Known rows, with every step that occurs
b-d-u-l-s-v-w: [ -3 -19  21  16  11  17 -13 -11 -19  41 -16   6 -36  -2 -27  37  -6  14
   3  19 -46  -7  -6]
v-s: [  8   6 -16  16 -14 -11 -21   8  10 -15   6  -7  21   7 -13   6 -17  20
 -17  -2  15  18  -6]
u-d-b-v: [-35   7  22 -41  17 -14  12  24  20  13 -14 -24  19  -6 -30  -3  -8  18
 -34  19 -20 -16  44]
s-l-g: [ -2  33   1 -12 -33  14  23  -3   4 -14   0  14  -7  13  31 -25 -28  10
  27 -29  19  23 -22]
m-d-b-v-w: [-24  16  19 -50 -22 -14 -25 -10  35  13  17 -13   8 -38 -16  13  19  22
   9  39  12 -21  33]
s-l: [  3  13   5   8 -14  13  17   3  -3 -19   1  -2   8   0  31 -13 -11  -6
   5 -21   8  12 -28]
p-b-d-u-l-s: [ 10 -22 -14   2  -3  14   8  25 -15   9 -12  -5 -14 -18   0 -21  26  -3
 -10  19 -28 -24 -12]
v-b-p: [ 36  -2 -30 -11 -13 -27  -7 -20  40 -16 -12  24  10   3 -27 -18   8  -4
 -10  31  29   2 -14]
d-u-l-s: [  2 -18   7  10  -7  58 -34   0 -35  17 -17  22 -17  -5  -4  12  17  16
  16  19  -1 -30   8]
p-b-d-u-l: [  5 -21 -11  -3  -4   4  18  10  -6   1  -2 -13  -5 -27   2 -34  21  -3
 -18  14 -28 -32 -13]
b-d-u-l: [ -3  -9  16  13   5  19  -1  -7 -17  25 -17  -4 -13 -18 -24   7  10  27
 -21  18 -24 -18  -5]
p-b-v-s: [ -1  -1 -19  -5   3 -36  17  25   7 -14  -1 -34  30 -23  -8 -51   0 -13
 -14   0  -3  14   1]
m-d-u: [-15  14  13 -10 -32  26 -23 -27   5   7  38   9   9 -22  12   0  30  11
  21  26  27 -43  -1]
w-v-b-d: [ 21   4  21  -2 -15 -27   9 -12  12 -17  -4  18  19  11  -9   5  22  -9
 -28  14  24   0 -23]
s-v-b-d-u: [  5   3  -4   7  15 -25  11 -29  13 -10   4   2 -13  22 -19  -2  -5 -33
  -3   2 -13   5 -11]
d-b-v-s-l-g: [-44  27  -7 -27 -18 -30   0  20  16  -3 -11 -33 -10   4 -20 -13 -21  24
  -7   9   0  36  26]
b-v-s-l-u: [-25   6   2  19  25 -26  10  12 -17  11  -7 -37  16 -13  -6  -7 -20   4
  -2 -24   3  52  10]
p-b: [ 25   0 -32 -12 -17   5  17  13  18 -38  14  -4  15 -17  16 -48  12 -21
   1   0   9 -20 -10]
l-u-d-b-v: [-28  -4  -8 -22  36  15  11  14  11   8   9 -18  -6 -12 -11  13  -2  12
   1  -4  -3  -3  65]
s-l-u: [  1   3 -14  14   6  31  19  -1 -10 -16  17  -2 -10  -5  42   1  -7  -9
  26 -36  16  20  -3]
s-v: [ 12  26  -7  16  11   1   6 -19   3 -19  20   7   0  21  14   1 -24 -26
  27 -27   9   9  -1]
m-d-b: [ -9  26   1 -38 -33   5 -30  -3  30  -8  28   4   8 -18  11  13  30  20
   8  26  32 -36  23]
u-l-s-v: [ 33  -1  13  12  23  30 -34   9 -39  20 -35  34  -7  11  16  30  -3   5
  25 -27   2  -6  13]
w-v-s: [ -1  11  14  25 -27 -13 -14  -4  -8 -12  22   6  27  19  11  18  -4   9
  -9  -5  29  11 -20]
p-b-v: [  7   5 -17 -14   5 -16  29  19   9 -21  -2 -25  24 -31  -2 -61   9 -25
  -3   3   3  -1   4]

Rows
[ -1   2  19 -19   5 -10   6 -12  21   7 -14 -15  12 -35 -46  -9 -19   5
   4  22 -11  19  15]	b-v-w
[  1  -8  -9  -6  30  33  10   3   6   3  19   6   5  -7   8  15  -6   8
   9 -21   9  -9  41]	l-u-d
[-14   4  12  35 -16  -7   0  -2 -23  -7  30  -2  13  20  41  25  -8   2
   6 -29  26  26 -23]	w-v-s-l-u
[-10   1   7 -12 -22  49 -17 -24 -17  13  -6  25 -18  -5  -2 -14  -4  30
  23   5   8 -29  12]	d-u-l-g
[  5 -17 -12  11   7   4  11  16 -21  11  -5  -6 -21  -4  10 -16  14 -18
   3   3 -35 -19 -12]	p-b-d-u-l-s-v
[ 15   1 -10  16  10   4 -13   4  -7   2 -15  20 -30  34 -19  20   6 -29
  16  15  -7  15  -7]	l-s-v-b-d-u
[ 39 -12  14   3  30   5 -27   9 -26  23 -53  34  -8  11  -3  30   7   3
  -1 -15  -9   0   6]	u-l-s-v-b-d
[ -3  -6  14  27  18  18  -8   0 -32  35 -20   4 -29   6 -16  26   3  10
   1   8 -31  -5  -5]	b-d-u-l-s-v
[ 23  10  -4   2  21 -37  12 -19  20 -16  -4   7  -3  22 -14   0 -10 -31
  -8 -11  -5  15  -9]	s-v-b-d
[-34  -9 -20  14   3 -24  -3  15   2  17  17 -22  -5  13  14  27 -26  27
  -8 -13  -9  26   2]	v-s-l-u-d-b-p
[ 18 -24   5 -18   4  -8  -5 -14  13   0 -32  10   0 -11 -38  -8  25   5
 -39  29  -9 -18  -5]	v-b-d-u-l
[-26  -6  -2 -11  13  20  21  13  -1  -2  15 -13  -9   0  36  12 -10   2
   4 -26  -5   2  17]	s-l-u-d-b
[  7 -12 -10 -29  -4 -19  24   6  26 -13   1 -22  14 -40 -17 -47  -1 -19
   1  16 -17  -2   2]	p-b-v-w
[  1  -9 -22   0 -13  -1  29  10   9 -13  15 -20  -7 -19  -4 -41  17 -14
 -15  23 -22 -22 -19]	p-b-d-u
[ 34   6 -16   7   8   4 -20   7   1 -15 -17  32 -13  38  -5  17   2 -33
  25  -1  15  17  -1]	l-s-v-b
[ -7   3  -4  21 -15 -18  -6  11  -4 -11   4 -14  18  10  16   4 -23  12
 -15 -21   4  29 -29]	v-s-l
[ 35  -5  -8 -19   2 -27   7  -3  36 -21 -26   9  11  -5 -38 -11  17  -4
 -41  22   5   5 -10]	v-b-d
[-11  11  24  30 -30 -19  -3  -1 -19  -9  21  -2  23  22  34  16 -11   4
  -7 -20  23  21 -38]	w-v-s-l
[-12  20  -7   4 -31 -17  -1   6   2  -6   2  -3   5  21  15  -8 -37  26
   3 -27  11  39 -24]	v-s-l-g
[ -9   5   2  18  -6  12  13  -6   0   8   4 -13 -17  -8 -31  -2   5  11
 -17  29 -18  -4 -13]	b-d-u
[ 32   8 -25  16   8  -8 -20   2   2   1 -15  33 -19  41  -8  19  -5 -26
  32   8  14  23  -8]	l-s-v-b-p
[ -5 -26  16   9  -2  47 -36 -19 -28  26  -8  25 -31   1  -7  29  -2   6
  32  15 -22 -24   7]	d-u-l-s-v-w
[  9  -7   8   3  25 -21   1 -28   0   3 -13  11 -11  14 -12   4  -3 -20
  -8  -8 -17  -5  -4]	s-v-b-d-u-l
[-23 -16  -9  -6  25 -34  35  31  -5   6   5 -42  26 -21  16 -39  -8 -14
 -14 -24 -18  15   7]	p-b-v-s-l-u-d
[ -9   4  28  -2  -8  32 -43 -22 -29  36  15  26  -5  -8  27  27  27  10
  37   5  13 -43   8]	m-d-u-l-s-v
[  9 -14  33  -1 -12 -11  -3 -21  -8   3 -12  20   9   3  -6   8  30   2
 -28  18  11 -20 -18]	w-v-b-d-u-l
[ 24  10 -11  -4  12 -21   2 -26  22 -31   4  17   6  24  -1  -8 -11 -38
   9 -16  15   6  -2]	s-v-b
[-13  -5   6   2  20  24  27   6 -10   3  13  -5   3  -2  41   8 -13  -1
  10 -40  -2   6   4]	s-l-u-d
[-17  -8 -17 -21  22  30   4  10  18  -2  20  -4 -10  -4   2  21   0  12
   4  -5   2 -16  57]	l-u-d-b
[-38  -3  20  12 -12 -15   0  10 -13   4  29 -10  11  25  35  36  -9  12
 -12 -19   7  10  -3]	w-v-s-l-u-d-b
